Every row comes from one small tree of marks. The marks that hang from a mark follow it in brackets, in alphabetical order. Every link used is in the known rows. Which tree was each row made from?
Known rows
kisob{legov{lavi}}: [ 1.87  1.38 -3.12 -1.74  1.17  4.53  4.29  0.38  0.33  0.92 -0.57 -1.31
  2.95 -2.64 -0.65  0.70 -3.08 -2.86 -1.85  1.34]
nali{gepi{lavi{legov{kisob} nabozi{desu} tapod}}}: [ 0.24  3.57 -1.88 -2.71 -1.06  3.62 -0.60 -0.48  2.66  3.70 -0.87  2.63
  2.06  2.89 -1.29  0.34  4.26 -2.72  2.93  2.08]
nali{gepi{lavi{nabozi{desu} tapod}}}: [-1.74  1.51 -1.03 -2.49  1.94  2.52  0.14 -2.05  2.01  2.93 -3.88  0.24
  2.83  1.45 -4.63  0.27  1.65 -2.90 -0.08  1.45]
gepi{lavi{nabozi}}: [-0.69  2.06 -0.33  0.48  1.04 -0.36  2.43  0.10  2.40 -0.72 -2.94 -0.81
  2.71 -0.22 -2.07  0.34 -2.04 -0.79 -0.78  0.65]
nali{gepi}: [-0.21  1.62 -2.11  0.99  4.69  3.21  3.16 -1.21  0.55  2.97 -2.93  0.44
  3.40 -3.51 -3.61  0.94 -2.04 -1.46 -3.05 -1.40]
nabozi{desu lavi{legov tapod}}: [ 1.53  3.58 -4.25 -2.58  0.72  5.14  0.59 -1.62  2.46  3.35 -0.05  1.56
  2.94  3.03 -1.97  1.25  0.56 -3.20  0.60  2.36]
lavi{legov nabozi}: [ 0.80  1.67 -1.26 -0.28  1.29  1.58  3.07  1.55  3.96  0.49 -0.09 -0.11
  1.55 -0.58  1.58 -0.42 -0.44 -0.55  0.12 -0.91]
gepi{lavi{nabozi{desu} tapod} nali}: [-0.63  1.24 -1.44 -2.83 -0.85  0.02 -0.42 -0.11  4.53  0.64 -2.34 -2.84
  2.95  2.06 -3.87 -1.04  1.38 -2.55  2.02  1.76]
desu{nabozi{lavi{legov}}}: [ 1.18  3.61 -2.62  0.90  1.01  1.66  2.38  0.91  2.34  0.22 -1.73  0.95
  3.57  1.06  0.06  0.39 -0.35 -0.91 -0.94  0.32]
nali{gepi{lavi{legov{kisob} nabozi tapod}}}: [ 0.85  4.24 -1.34 -1.24 -1.48  2.81 -0.96  0.62  3.26  1.66 -1.61  2.02
  1.52  0.16 -1.17  0.99  3.56 -1.48  2.75  1.20]
gepi{lavi}: [ 0.89  2.54 -1.74  0.58  1.09  1.29  2.20 -0.64  0.89  0.43 -2.84  0.06
  3.97 -1.20 -3.85  1.55 -3.39 -1.02 -1.70  0.60]
tapod{lavi{legov nabozi}}: [ 1.88  1.86 -1.92 -0.16  0.36  1.52  3.47  0.60  3.36 -1.09  0.02  0.01
  0.20  0.70  0.36  0.15  0.33 -1.01 -0.19 -0.91]
legov{kisob lavi}: [ 2.27  4.42 -3.61  1.19  2.64  4.70  4.60  0.25 -0.24  1.81  2.22  0.07
  2.26 -2.08 -1.65  0.56 -1.63 -2.77 -0.14  0.50]
legov{kisob lavi{nabozi{desu} tapod}}: [ 0.81  3.69 -3.09 -2.27  2.48  5.69  2.68 -0.01  1.50  2.90  3.05 -0.45
  1.00  1.00 -0.89 -0.77  2.57 -4.37  2.31  2.05]
memife{legov{kisob lavi}}: [ 1.77  3.41 -4.65 -0.40  3.37  4.39  3.35 -0.08 -0.76  0.65  0.93 -0.65
  3.29 -1.71 -1.19  0.72 -1.89 -3.31 -0.57  1.02]
desu{nabozi{lavi}}: [-0.28  3.52 -2.28  1.60  3.40  1.44  3.06 -0.02  0.92  0.27 -2.95 -0.21
  4.12 -0.39 -1.81  0.42 -1.43 -1.22 -2.21  0.81]
lavi{legov{kisob} tapod}: [ 3.65  4.50 -3.76 -1.76 -0.09  5.91  0.26  1.78  2.45  2.61  1.86  1.44
  2.40 -1.75  0.37  1.20  1.64 -1.44  2.19  0.78]
gepi{lavi{legov{kisob} nabozi{desu} tapod} nali}: [ 1.17  3.34 -2.38 -3.00 -3.99  1.40 -1.24  1.56  5.14  1.46  0.72 -0.45
  2.23  3.30 -0.56 -1.05  4.01 -2.35  5.15  2.35]
gepi{lavi nali}: [ 0.71  1.91 -1.97  0.75 -0.67 -0.78  1.28  0.20  2.85 -0.45 -3.11 -2.25
  4.04 -1.50 -4.72  0.29 -2.82 -1.11 -0.30 -0.03]

Which tree is each row?
[ 2.64  1.89 -3.53 -3.66  0.57  6.31  1.89  0.56  1.22  1.27 -0.43 -1.62
  2.65 -3.07 -1.32  1.10 -0.95 -3.33 -0.65  2.16]
kisob{legov{lavi{tapod}}}
[-1.06  2.16 -0.37 -1.01  1.62  1.44 -0.06 -0.99  2.79  0.93 -4.63 -0.18
  2.24 -1.38 -4.37  1.07  0.83 -1.66 -0.38  0.68]
nali{gepi{lavi{nabozi tapod}}}
[ 4.04  4.33 -4.03  0.47 -0.49  4.14  3.23  0.64  1.08  0.84  1.96  1.89
  1.40  0.08 -0.04  1.24  0.46 -1.41  0.67  0.02]
tapod{lavi{legov{kisob}}}
[ 0.47  0.62 -2.56 -5.27  0.94  5.47  2.52  0.00  1.94  2.04  0.24 -1.83
  1.74  0.60  0.23 -0.67  1.13 -4.37  0.58  3.08]
kisob{legov{lavi{nabozi{desu} tapod}}}
[ 2.92  4.92 -3.95 -0.79  2.21  6.51  2.14  0.42  0.72  2.13  2.26 -0.21
  1.84 -2.58 -2.31  1.01  0.44 -3.31  1.03  1.17]
legov{kisob lavi{tapod}}
[ 0.36  0.92 -1.58 -1.68  1.26  2.89  4.62  0.97  1.84 -0.31 -0.58 -2.09
  1.59 -1.76  1.25 -0.41 -1.48 -2.55 -0.83  1.47]
kisob{legov{lavi{nabozi}}}
[ 0.88  2.45 -1.89 -1.43  2.94  3.86  2.55  0.38  3.10  0.27  0.44 -2.08
  0.76 -1.98 -1.95 -0.10  0.21 -2.87  0.37  0.18]
legov{lavi{nabozi tapod}}
[ 0.31  1.90 -2.51 -2.92  3.16  4.74  2.87 -0.64  2.39  2.23  1.19 -1.53
  1.27  0.96 -2.08 -0.78  0.96 -4.18  0.41  1.01]
legov{lavi{nabozi{desu} tapod}}
[ 0.50  3.93 -2.74 -0.41  2.77  3.17  0.62  0.10  1.87  0.62 -2.73 -0.45
  3.84 -0.94 -2.60  0.87  0.66 -1.80 -1.00  1.59]
desu{nabozi{lavi{tapod}}}
[ 0.89  1.46 -2.26 -3.86  1.03  4.17  1.03  0.69  4.25  2.63  0.84  0.11
  1.73  1.86  0.50 -0.64  2.11 -2.32  1.52  0.71]
lavi{legov nabozi{desu} tapod}
[ 0.95  3.38 -3.57 -2.49  2.86  4.48  1.42  0.77  1.51 -0.23  1.07 -1.81
  1.62 -1.24 -0.22  0.05  1.50 -3.66  1.60  1.85]
memife{legov{kisob lavi{nabozi tapod}}}
[ 1.86  3.19 -3.05 -1.10 -0.14  3.41  3.78  0.19  1.98  1.64  2.66  1.57
  0.61  3.69  1.52 -0.50  2.55 -2.43  1.82  1.07]
tapod{lavi{legov{kisob} nabozi{desu}}}
[-1.54  0.76 -0.91 -0.90 -0.37 -1.56  1.92 -0.27  3.70  0.37 -2.37 -2.50
  3.26  2.39 -3.23 -1.39 -0.73 -2.02  0.83  1.06]
gepi{lavi{nabozi{desu}} nali}
[ 1.25  2.34 -1.95  0.28 -0.20  1.79  1.39 -0.93  1.92  1.69 -3.48  1.97
  3.40 -0.34 -3.52  1.70 -1.34 -1.00 -1.27 -0.70]
nali{gepi{lavi{legov}}}
[ 1.92  5.64 -3.70  1.40  0.14  3.53  2.54  0.10  1.50  1.83  1.03  2.41
  2.65  0.85  0.38  1.47 -0.52 -1.58  1.00  1.79]
nabozi{lavi{legov{kisob}}}
[-0.91  1.48 -0.44  0.67 -0.67 -2.31  1.58  0.78  4.31 -1.56 -3.13 -3.03
  2.70 -0.45 -3.02 -0.83 -1.33 -0.84  0.56  0.15]
gepi{lavi{nabozi} nali}
[-0.43  1.35 -1.98 -0.91  3.79  3.11  5.28 -0.84  1.57  1.75  1.08 -1.26
  1.58  1.64 -1.23 -1.14 -0.95 -3.65 -0.73  0.24]
legov{lavi{nabozi{desu}}}
[ 2.36  3.83 -2.44  0.43 -0.38  2.41  3.49  1.35  2.62 -0.33  1.91  1.14
  0.10  0.93  1.72  0.21  1.87 -1.05  1.63  0.19]
tapod{lavi{legov{kisob} nabozi}}
[ 1.53  3.36 -2.95 -3.18  0.35  5.09  0.87  1.40  3.22  3.38  2.70  1.22
  1.53  1.90  1.89 -0.57  3.70 -2.53  3.29  1.76]
lavi{legov{kisob} nabozi{desu} tapod}
[ 0.71  2.89 -2.39 -1.32  0.86  3.35  3.33  1.25  2.35  3.03  2.47  1.54
  1.95  2.58  2.70 -1.02  1.85 -1.98  2.04  1.06]
lavi{legov{kisob} nabozi{desu}}
[ 1.39  4.37 -2.48 -0.89  2.18  4.74  2.47  1.12  2.24  0.94  2.30 -0.94
  0.56 -1.66 -0.55 -0.12  1.86 -2.99  2.10  1.27]
legov{kisob lavi{nabozi tapod}}
[ 0.86  3.11 -3.81 -0.66  1.22  3.54  3.00 -1.70  1.57  3.01 -0.19  1.84
  3.28  3.61 -1.15  0.85 -1.37 -2.67 -0.64  1.59]
nabozi{desu lavi{legov}}
[ 1.54  2.06 -1.70 -2.31  0.83  3.31  0.58  1.78  4.85  0.61 -0.02 -0.42
  1.16 -0.95  0.78 -0.02  1.49 -1.11  1.28 -0.17]
lavi{legov nabozi tapod}
